Each row comes from the steps of one path. Every step used is in the known rows, and no mark comes twice. Write the path behind each row, first mark first.
(in the rows, 128 means zero)
Known rows:
C/R: [125 135 128 142 124 138 124 130 122  96 130 141  98 104 118 123 105 114
 149 129 111  81 138 151 127 151 131 109 132 122 104 126 131 131 137 120
 141 133 133 160 162 127  66 146 122 168 136 114 108 129 121 108 135 108
 119 132 130 100  96 145 143 139 140 133 101 138 147 144 141 130]
H/A/E: [144 143 102 126 127 150 145 142 127 140  93 138 128 120 123 126 143 110
 131 137  94 163 133 114 130 136 127  82 126 123 127  99 129 139 156 150
 104 135 163 114 136 117  62 125 128 134 137 139  95 118 119  97 111 137
 116 129 107 110  50 125 109 126 126 169 154 123 120 120 110 129]
H/A/R: [134 150 107 141 138 164 138 136 169 124 107 155 102 133 130 120 129  88
 123 131 105 110 134 155 132  89 111 109 119 129 133 118 120 137 195 145
 151 153 175 131 197 126  89 127 138 166 133 134 123 128 102 102 136 124
 122 124 121  77  86 128 148 106 146 116 107 134 123 124 126 135]
R/Y/V/C: [127 122 110 128 116 131 121 115 109  67 118 112 105 117 116 122 119 111
 125 121 107  83 146 113 106 137 138 129 133 142 105 102 136 112 145 130
 117 140 136 130 137 132  37 120 153 137 132 158  51 110 119 127 142 110
 151 161 101 102 110 135 133 114 111  87 109 158 131 159 112 126]
G/R: [126 114 145 111 122 134 134 117 125 136 108 154 119 137 129 129 117 113
 119 129 139  78 156 125 149 105 140 118 134 139 108 138 137 128 109 101
 161 125 150 151 132 137  72 131 144 160 130 126 124 112 125 126 135 127
 130 122 129  99 117 129 162 134 129 127  79 114 108 140 145 131]
Y/C: [115 128 142 124 155 132 124 121 122 135 115 135 130 136 115 127 125 110
 132 134 131  79 147 121 125  95 133 137 129 133 134 136 124 122 157 120
 165 121  73 101 145 131 105 117 139 115 124 131  92 123 105 105 135 117
 158 133 114 133 187 143 126 114  96 120  98 127  90 124 127 121]
G/R/C/Y: [122 118 129 139 144 127 108 119 117 101 105 134  88  97 130 126  84 128
 155 104 118  88 146 134 133 141 143 128 141 137 135 120 133  95 132 142
 135 134  66 150 167 138 109 146 148 129 144 139  73 111 109 111 118 119
 131 143 133 152 100 142 138 136 125 139 109 121 128 178 130 147]
R/Y: [143 132 129 125 116 122 125 122 156 112 146 124 100 106 162 126 109 139
 143 101 119 143 147 145 118 150 138 131 151 140 123 118 127  79 135 146
 119 119 111 154 131 121 124 125 141 140 126 130  83 125 119 138 106 120
 154 151 134  99 110 129 132 116 119 117 125 140 117 125 120 134]
Y/V/C/R/A: [133 142 108 134 132 155 111 122 140  86 100 133  66 109 138 121 100 112
 143 121 116  66 154 161 116 179 139 103 144 133 101 117 136 116 153 149
 165 121  91 167 142 141  35 137 138 161 136 133  69 114 106 114 156  92
 154 142 123 142  48 165 132 131 132  92  72 157 166 138 125 133]
R/C/Y/V: [131 119 146 136 133 124 117 112 130  95 112 116 123 104  93 121  95 110
 137 128 109 107 126 101 122 138 132 153 126 141 130 111 131 129 128 147
 110 144 119  99 122 130 139 136 151 135 126 146  61 104 106 124 121 125
 138 143 116 114 119 136 144 123 108 127  85 146 141 150 124 132]
V/G: [133 110 106 129 132 110 123 129 100 121 127 120 118 140 151 127 128 148
 121 141 113 111 121 152 126 137 144 135 140 130 126  87 127  91 166 129
 111 126  91 164 138 131  86 130 149 109 146 121 134 117 138 136 128 122
 102 143 123  99  92 127 125 144 107 123 166 119 154 148 124 118]
C/G/R: [120 114 142 112 128 118 121 121 113 112  99 159 109 134 136 131 104 120
 137 138 138  66 157 136 148 137 142 117 136 132 107 105 140 127 119  94
 153 128 128 177 149 136  88 142 162 164 135 105 111 116 108 115 128 121
 130 121 136  88  92 137 154 149 110 132  71 119 122 175 138 133]
R/C: [116 127 116 131 156 132 121 126 124 121 121 124 107 120 128 120 112 129
 145 105 128  68 138 137 120 157 137 125 143 123 132 125 131 101 127 141
 140 110  82 122 153 144  92 130 146 123 131 140  93 124 115 128 129 121
 135 137 125 137 137 147 131 125 131 122 122 139 131 150 118 128]
A/H: [127 130 134 130 132 141 152 133 165 107 122 138 118 110 137 129 131 109
 138 127 120 127 114 125 111 123 141 114 119 125 159 104 124 103 127 150
  74 133 134 115 135 123 149 134 108 139 114 137 120 139 112 123 130 131
 120 139 119 138 140 131 113 111 135 151 151 113 131 154 115 141]
R/Y/V/C/G: [120 122 111 130 126 107 106 126 102  53 110 124  94 115 130 127 104 126
 151 138 110  77 145 133 113 175 139 127 137 129 114  65 137 118 153 120
 114 136 109 165 158 131  85 138 171 138 138 118  56 121  96 110 128 106
 145 149 116  92  83 141 118 139  87 106  99 158 151 198 109 128]
R/A/E: [143 142 104 121 138 145 131 134 141 137  99 128 112 112 154 134 121 140
 141 120  97 148 130 137 130 183 135  98 139 113 126 105 133 110 162 164
 119 116  96 134 109 130  64 128 127 144 140 131  87 122 121  99 133 128
 138 128 110 157  48 145 108 137 129 172 135 123 116 135 109 134]
Y/R/C: [120 124 135 134 161 138 114 118 121 119 113 129 107 114  97 118 111 129
 141  97 123  75 147 136 129 137 145 125 148 124 137 123 137 102 126 129
 167 124  88 131 149 149  62 124 158 143 124 131  95 108 113 105 140 114
 146 141 119  85 149 144 146 115 130 118  79 133 130 125 125 125]
R/Y/C: [126 130 141 122 146 129 122 116 144 122 129 131 111 120 139 125 113 118
 143 113 125  87 162 132 118 112 139 140 145 141 131 130 123  87 159 134
 157 113  60 120 145 126 106 117 146 123 123 130  65 120  99 110 120 112
 176 150 119 118 171 143 130 107  92 110  95 136  82 123 120 125]
Y/V: [134 122 152 121 118 126 134 115 133 117 121 121 148 126  91 122 122 105
 116 144 120 119 123  96 126 123 125 150 120 139 116 120 131 153 117 130
 116 137 171  93  96 127 132 125 141 148 117 139 100 109 118 133 133 131
 135 130 113  92 136 126 148 119 111 119  82 144 134 120 129 120]
C/Y/V/G/R: [133  98 138 115 120 119 126 109 105 116  99 143 114 134 130 127 106 119
 114 142 120  73 148 128 146 115 152 137 137 149 107 103 139 110 135 108
 136 134 131 164 132 137  62 135 163 152 142 128 104  94 125 129 132 123
 114 137 121  71  86 129 166 143 107 127  86 112 132 158 142 126]
C/R/K: [124 155 105 126 128 127 123 130 134 109 142 134  70 117 156 129 103 151
 142  94 140  52 139 137 131 216 131 123 146 122 138 122 141 109 175 126
 134 133  70 122 146 132  69 145 121 142 128 104  84 128 137 107 129 108
 129 142 143  97  94 142 129 122 115 129 111 136 141 164 134 140]
Y/V/C: [120 119 110 129 121 134 124 118  97  76 109 114 119 129 101 124 130 107
 118 133 111  77 135 105 112 124 134 126 123 137 110 108 135 138 142 121
 124 144 148 117 135 135  41 122 147 130 133 156  71 113 122 122 152 114
 137 152  97 116 121 135 129 118 115  91 109 152 135 160 117 123]
Y/R: [133 125 155 133 133 136 119 116 120 124 113 133 128 122  84 126 126 126
 123 112 123 138 142 128 139 101 142 127 134 129 132 124 136 123 129 111
 166 149 132 140 123 134  90 120 143 155 120 118 135 109 125  95 143 117
 144 136 119  53 147 124 151 118 128 125  64 119 127  89 140 125]

Write each row's path:
[115 124 130 135 159 111 100 127 105  88 106 135  95 113 117 124  99 137
 163 121 123  72 145 151 130 175 144 123 145 115 133  78 138 108 141 119
 144 127  71 164 166 141 101 141 175 142 134 100  89 121  92  96 128 108
 142 135 130  82 111 147 129 142 101 128  79 140 151 174 118 128] | Y/R/C/G
[143 139 122 132 125 134 126 124 178 108 145 134  88 106 170 125 101 129
 142  94 100 124 144 164 123 137 129 133 147 132 129 117 123  76 178 154
 130 133 119 159 167 125 101 127 145 173 131 128  83 131 113 122 122 117
 155 149 128  79 106 131 151 109 134 121 112 137  98 137 122 139] | A/R/Y
[130 128 114 108 126 114 122 116 124 119 121 135  81 133 166 132  97 153
 123 101 143  48 145 121 143 190 144 143 149 141 141 103 146  93 176 120
 131 133  68 125 127 137  70 139 149 129 132 114  77 104 141 119 125 119
 125 149 137  80  81 131 144 121  91 124 103 122 131 178 135 139] | C/Y/V/G/R/K
[122 138 123 130 150 119 109 129 139  91 108 149  89 119 145 125 100 114
 162 138 116  80 158 156 123 143 132 124 140 129 133  79 126 106 188 132
 147 128  73 157 192 125 118 133 171 143 133 103  66 128  72  94 114 106
 158 139 127  81 109 145 123 126  80 117  82 146 118 169 114 130] | H/A/R/Y/C/G
[143 109 121 128 117 109 124 117 118  95 130 118 108 118 139 121 108 134
 128 140  95  97 132 147 121 153 148 146 148 145 110  77 130  87 165 137
 104 132 116 164 131 127  70 132 162 140 141 123  87 104 124 139 122 113
 118 158 116  48  78 132 148 136  95 113 122 142 159 145 124 114] | C/R/Y/V/G
[118 132 128 131 153 109 107 127 133  87 118 144  93 118 150 129  93 127
 165 131 114  74 153 156 123 151 135 136 141 123 133  81 126  96 185 127
 146 124  55 160 185 128 120 135 170 145 134  99  65 131  77  94 121 106
 161 140 127  92 123 148 124 132  82 124  83 141 107 180 116 131] | A/R/Y/C/G
[115 118 127 120 154 136 124 118 122 125 108 142  99 126 127 121 105 118
 138 108 134  33 157 136 135 140 144 119 147 130 117 132 137 103 112 122
 165 109  99 137 155 150  55 132 157 148 132 138  88 112 111 126 135 120
 136 132 126 118 129 147 157 127 131 119  87 129 115 155 128 130] | G/R/C
[144 138 139 136 140 150 100 115 154 118  94 131  85 106 129 127 100 135
 141 105 126 145 149 158 133 146 146 119 145 134 137 119 135  98 151 155
 178 130  63 165 119 139 111 131 142 145 128 123 100 104 112 102 141 105
 167 138 132 133  70 148 134 125 128 114  61 131 154 101 130 140] | C/Y/R/A
[143 119 126 117 129 140 113 111 145 124  88 140  81 124 158 127  96 128
 126 128 130  92 156 156 138 153 150 123 148 144 112 110 137  95 147 147
 166 113  78 176 116 143  77 135 157 150 139 128  92  97 113 129 139 110
 145 136 131 135  35 150 148 139 115 109  72 130 153 138 131 133] | C/Y/V/G/R/A
[126 118 141 113 142 125 122 111 131 121 119 142 102 128 145 127 105 118
 136 119 125  59 173 138 129 102 152 138 152 147 122 121 128  73 164 123
 165 108  56 146 153 133  66 118 160 135 130 128  64 108 103 113 122 109
 169 152 117  92 150 143 146 114  84 109  85 125  81 134 128 122] | V/G/R/Y/C
[112 126 115 134 154 106 104 133 108  90 114 133  93 117 139 125  97 138
 164 128 125  67 138 150 123 193 137 124 142 114 132  81 134 109 138 127
 130 118  71 160 168 139 120 144 167 130 138 106  84 132  94 113 120 113
 134 131 134 116 101 148 118 146 103 129 107 147 153 194 112 128] | R/C/G
[133 130 127 115 135 141 110 119 151 125  88 151  79 128 165 129  97 126
 140 126 144  81 163 163 139 169 144 110 147 132 113 113 139 110 136 135
 176 106  83 181 127 144  92 137 154 159 133 113  99 113 100 121 138 109
 157 123 140 142  45 156 141 144 117 111  60 135 147 147 129 137] | C/G/R/A
[115 137 104 140 159 124 111 136 128  88 104 146  84 118 140 121  98 117
 163 130 115  59 142 165 125 172 129 115 139 115 136  76 131 114 171 135
 141 128  96 162 202 137 104 144 171 148 140 108  83 132  80 100 124 112
 130 129 130  95  83 148 128 137 109 125  97 149 148 189 112 131] | H/A/R/C/G
[116 136 136 140 142 140 120 125 117  99 121 146  99 111 108 122 103 103
 152 135 112  47 152 145 127 127 135 118 134 127 109 134 128 127 154 114
 164 127  89 144 172 130  52 138 129 156 135 115  87 123 102  95 141  99
 140 136 121 104 137 156 142 131 116 126  80 137 118 141 140 126] | Y/C/R
[118 130 114 143 122 141 120 123 101  59 116 133  89 106  98 120 107 100
 142 136  99  45 143 134 113 145 136 108 130 129  91 113 136 138 146 115
 138 146 144 151 165 133   4 142 136 168 139 135  72 117 113 107 152  98
 127 148 110  90  93 150 144 132 131 107  85 153 152 166 132 127] | Y/V/C/R
[144 106 121 123 120 108 127 116 121 104 130 114 117 127 142 123 116 139
 120 140 103 111 129 139 122 145 147 151 146 146 119  77 129  86 163 139
  99 129 111 154 119 127  89 126 163 128 137 130  92 104 126 146 121 121
 121 156 115  60  88 126 142 132  92 111 132 138 153 141 120 114] | R/Y/V/G
[132 148 129 128 136 124 110 120 132 112 127 126  80 114 136 133 103 161
 135  78 140 104 138 121 138 184 139 140 146 129 165 114 143  96 179 129
 144 150  51 112 130 134 103 134 135 127 121 108  88 110 139  91 126 115
 144 150 139  78 113 129 128 109 106 133  90 121 133 139 134 144] | C/Y/R/K
[137 120 154 134 117 121 121 112 130  96 115 118 133 105  95 125 104 110
 130 139 109 138 120  98 125 126 128 155 119 143 128 112 130 142 129 141
 104 152 137 103 110 122 159 136 141 137 125 141  82 106 112 123 122 128
 136 139 117 107 116 127 141 124 107 129  87 141 140 141 129 132] | C/Y/V
[126 124 150 113 142 132 123 111 140 126 120 144 106 125 137 126 105 110
 137 116 130  67 176 129 129  98 145 137 149 147 122 135 128  85 149 120
 173 111  67 132 147 130  80 117 153 141 124 131  63 111  99 110 124 111
 177 147 120 100 165 144 146 110  93 111  73 127  72 128 129 127] | G/R/Y/C
[126 158 100 124 141 133 128 131 162 125 142 136  78 133 172 131 108 150
 129  87 133  67 129 142 134 185 118 138 138 116 159 118 135 105 214 139
 139 142  77 103 159 135  92 132 129 146 126 111  94 132 134 102 140 120
 133 136 136  91 110 132 136 105 121 131 117 129 110 165 129 145] | A/R/K
[134 121 126 115 114 116 115 117 135  83 121 142  77 111 169 127  93 132
 148 106 122  84 174 150 129 156 151 119 157 143 105  96 138  74 136 121
 136 118 107 192 155 130  65 135 166 162 135 121  62 115 108 124 114 109
 158 154 132  78  80 137 146 131 107 110  91 138 113 167 122 137] | V/C/G/R/Y
[130 121 138 147 135 135 102 114  97  84 101 125 106 103  86 128 112 127
 137 104 107 137 145 127 132 103 149 125 134 134 136 107 137 107 150 119
 156 168 101 155 150 134  70 129 149 139 135 131  94 102 122  80 142 106
 147 154 114  85 119 130 136 120 125 122  77 120 135 128 134 138] | V/C/Y/R
[115 112 123 117 130 122 116 120  95  92  92 155  97 136 133 131 105 115
 136 137 132  44 164 136 142 138 145 110 137 133 102  98 143 122 129  92
 153 129 122 181 162 141  44 140 168 158 141 115  94 116 107 110 139 112
 132 132 126  97  86 140 148 147 109 118  75 126 124 188 132 133] | V/C/G/R
[138 122 136 124 133 148 139 119 177  98  91 145  86 104 158 127 105 110
 138 127 120  97 133 141 117 144 157 113 133 138 149  87 132  81 143 164
  98 127 103 148 124 133 114 141 130 154 121 138  91 115  99 122 139 118
 132 146 121 143  73 147 129 121 123 136 108 115 151 162 118 147] | C/Y/V/G/R/A/H
[137 124 158 144 135 132 107 114 118 107 107 131 117 102  88 128 111 131
 138 107 112 158 139 128 139 104 144 132 133 132 142 116 134 111 139 123
 152 162 102 150 137 130 113 131 145 143 129 121 115 103 120  87 132 114
 144 144 124  78 123 124 145 123 125 135  70 116 133 110 140 137] | C/Y/R
[141 137 127 133 112 127 123 124 154  90 146 133  80  90 154 122  94 130
 157 101 106 110 154 160 119 166 141 118 154 137 107 117 129  81 139 141
 128 124 112 178 155 121  79 138 134 166 132 120  73 126 117 126 112 105
 148 154 136  81  88 141 143 124 127 120 106 147 128 134 129 135] | C/R/Y
[137 124 135 118 132 150 144 120 180 109  94 147  90 114 154 126 115 107
 131 131 126  85 133 142 118 142 156 110 133 136 144  92 133  86 136 158
 103 122 116 142 120 134 106 136 131 161 118 137 101 117 104 127 141 119
 131 143 118 131  83 147 132 118 125 130 104 118 147 150 117 141] | Y/V/G/R/A/H
[142 116 157 112 109 116 127 107 148  98 119 133 116 113 119 122  97 111
 131 130 118  97 152 113 129 141 139 147 140 148 103 103 136 118 116 126
 122 129 158 133 111 126 110 130 166 172 119 128  62 102 104 134 118 121
 155 143 121  50 104 131 165 123  95 110  54 151 124 142 128 127] | C/G/R/Y/V
[144 117 160 111 107 124 134 104 153 110 123 130 123 116 116 120 103 106
 122 125 119 104 151 107 130 127 138 148 138 153 103 119 136 120 113 130
 127 131 168 121 103 127 104 125 156 172 116 139  68 100 113 139 121 124
 155 145 118  57 115 126 168 114 106 109  55 148 117 124 130 126] | G/R/Y/V
[139 104 122 134 123 106 117 118 101 100 118 114 124 122 128 125 110 135
 123 149  99 120 117 131 125 137 145 153 134 142 129  77 128 103 166 138
  96 143 100 151 124 127 109 134 157 117 145 130 101 102 127 134 123 122
 106 151 115  88  82 127 134 139  94 128 138 130 163 158 125 119] | C/Y/V/G
